In the rows, 128 means zero.
Known rows, with every way that one mark hangs from another:
lafof[roza]: [117 114 111 165 106 127 149 125 165 111  66 108 127 110 149 128 101 125
 106 101 133 158 146]
kerul[roza[lafof[binos]]]: [122 122 136 167 122 149 163 101 175 111  52 111 109 132 143 112 111 111
  71  83 151  99 111]
sabo[binos geses[lafof]]: [ 93 115 101 132 183 150 145 134 186 152  66 108 119 172 118 134 104 112
 134 129 153  99 125]
lafof[binos[geses]]: [130 126 134 159 137 146 107 126 153 129  98 137  81 130 120 116  92 108
 110 115 116 109 122]
roza[lafof]: [129 116 150 163 127 140 136 118 177 119  82 117 129 132 152 117 117 105
 108 102 121 136 130]
binos[geses lafof]: [147 121 121 142 145 133  97 152 173 143 104 139  74 141 114 146 105  69
 119  99 124 151 137]
lafof[binos[geses] roza[kerul]]: [ 95 129 101 162 126 135 135 118 180 125  53 119  84 106 125 126  71  98
  82 100 127 121 113]
kerul[roza[lafof[binos geses]]]: [111 131 138 181 132 151 171  94 171 111  30 102 135 146 142 124 123 108
  72  79 162  68 106]
binos[geses sabo[lafof[roza[kerul]]]]: [110 138  81 161 145 117 123 133 207 144  96 137  97 119 158 148  94  98
  87  74 149 141 120]
sabo[binos[geses] lafof]: [123 115 116 124 158 135 102 141 184 154 111 140  90 149 114 109 112 115
 125 107 128 106 114]
roza[kerul lafof[geses]]: [ 95 123 134 169 148 129 152 104 192 122  42  99 159 145 145 130 131  89
  86  94 123  86 110]
geses[lafof[roza]]: [110 111  96 169 125 119 140 136 186 118  49 100 127 121 147 156  93 103
 110 102 149 165 158]
binos[geses lafof sabo]: [150 153 119 156 160 143  93 159 180 146 129 163  67 144 140 157 116  73
 110  93 140 143 139]
geses[lafof]: [118 107 110 155 143 117 123 137 176 125  74 111 126 144 136 150 114 100
 118 116 130 136 145]
sabo[binos]: [108 119 126 132 147 142 134 133 170 126  89 130 115 143 129 103 126 129
 112 124 119 101 126]
lafof[binos[geses sabo] roza[kerul]]: [ 99 158  97 176 142 148 131 124 186 127  80 143  77 109 151 136  82  99
  72  92 143 115 116]
binos[geses[lafof[roza]] sabo]: [127 146  96 183 150 139 122 152 192 133  89 141  91 121 158 174  91  91
 116  90 167 159 159]
kerul[roza]: [125 107 110 149 116 115 166 120 163 108  65 117 131 134 135 127 126 124
  93  92 143 118 133]
lafof[geses roza]: [105 125 111 178 116 128 153 119 165 112  42  99 154 124 151 137 116 122
 107  94 146 127 142]

Rows:
[ 73 134 100 174 127 131 158 101 176 114  17  90 134 122 142 129 103 111
  65  99 138  91 110] : lafof[binos geses roza[kerul]]
[ 73 119  82 168 139 121 144 117 198 120  22  92 107 119 135 145  82  91
  72 105 142 130 126] : geses[lafof[binos roza[kerul]]]
[ 96 128  91 132 156 157 152 134 193 149  59 105  93 152 120 133  93 101
 112 101 168 137 125] : sabo[binos[lafof[roza]] geses]
[114 153  86 162 152 131 123 149 209 141  88 144  70 119 145 164  93  64
  81  74 151 154 132] : binos[geses lafof[roza[kerul]] sabo]
[100 116  90 158 131 140 143 103 170 148  61  88 107 141 142 122  71 128
 100  95 164 127 107] : sabo[geses lafof[binos roza]]
[ 93 119  85 147 129 113 142 133 199 126  47 103 106 121 134 147 100  77
  71  88 135 162 131] : binos[lafof[roza[kerul]]]
[ 64 111  68 127 160 132 165 112 211 154  48  92 123 148 128 115  90 124
  96  98 157 107  93] : sabo[binos geses lafof[roza[kerul]]]
[137 123 106 154 128 133 113 149 183 136  79 126  75 119 127 154  88  74
 110  84 143 177 147] : binos[geses lafof[roza]]
[117 166 153 197 155 170 131 107 175 126  77 130 120 149 173 130 129 107
  79  95 147  75 113] : roza[lafof[binos[sabo] geses]]
[121 115  97 169 134 125 125 145 186 130  64 117 102 117 131 162  78  87
 127  97 152 166 156] : binos[geses[lafof[roza]]]
[110 162 129 184 151 155 128 117 153 123  84 134 123 148 164 131 131 123
  85 110 139  71 118] : lafof[binos[sabo] geses]
[109 114 106 145 149 140 125 106 161 153  86 101 110 163 134 115  90 126
 107 112 142  99  96] : sabo[geses lafof[binos]]
[ 81 124  98 162 118 126 152 107 179 113  40 100 108 108 143 119  87 112
  66 106 127 120 114] : lafof[binos roza[kerul]]
[ 71 125  86 168 134 118 142 100 188 130  23  83 133 132 142 128 101 110
  61  87 144  94  97] : sabo[lafof[binos geses roza[kerul]]]
[113 129 104 168 127 128 138 133 180 126  43  99 126 134 141 157 116  88
  95  84 151 144 141] : binos[lafof[geses roza]]
[ 81 123  95 170 125 115 167 111 184 113  24  91 157 122 145 139 115 109
  82  93 136 110 124] : lafof[geses roza[kerul]]
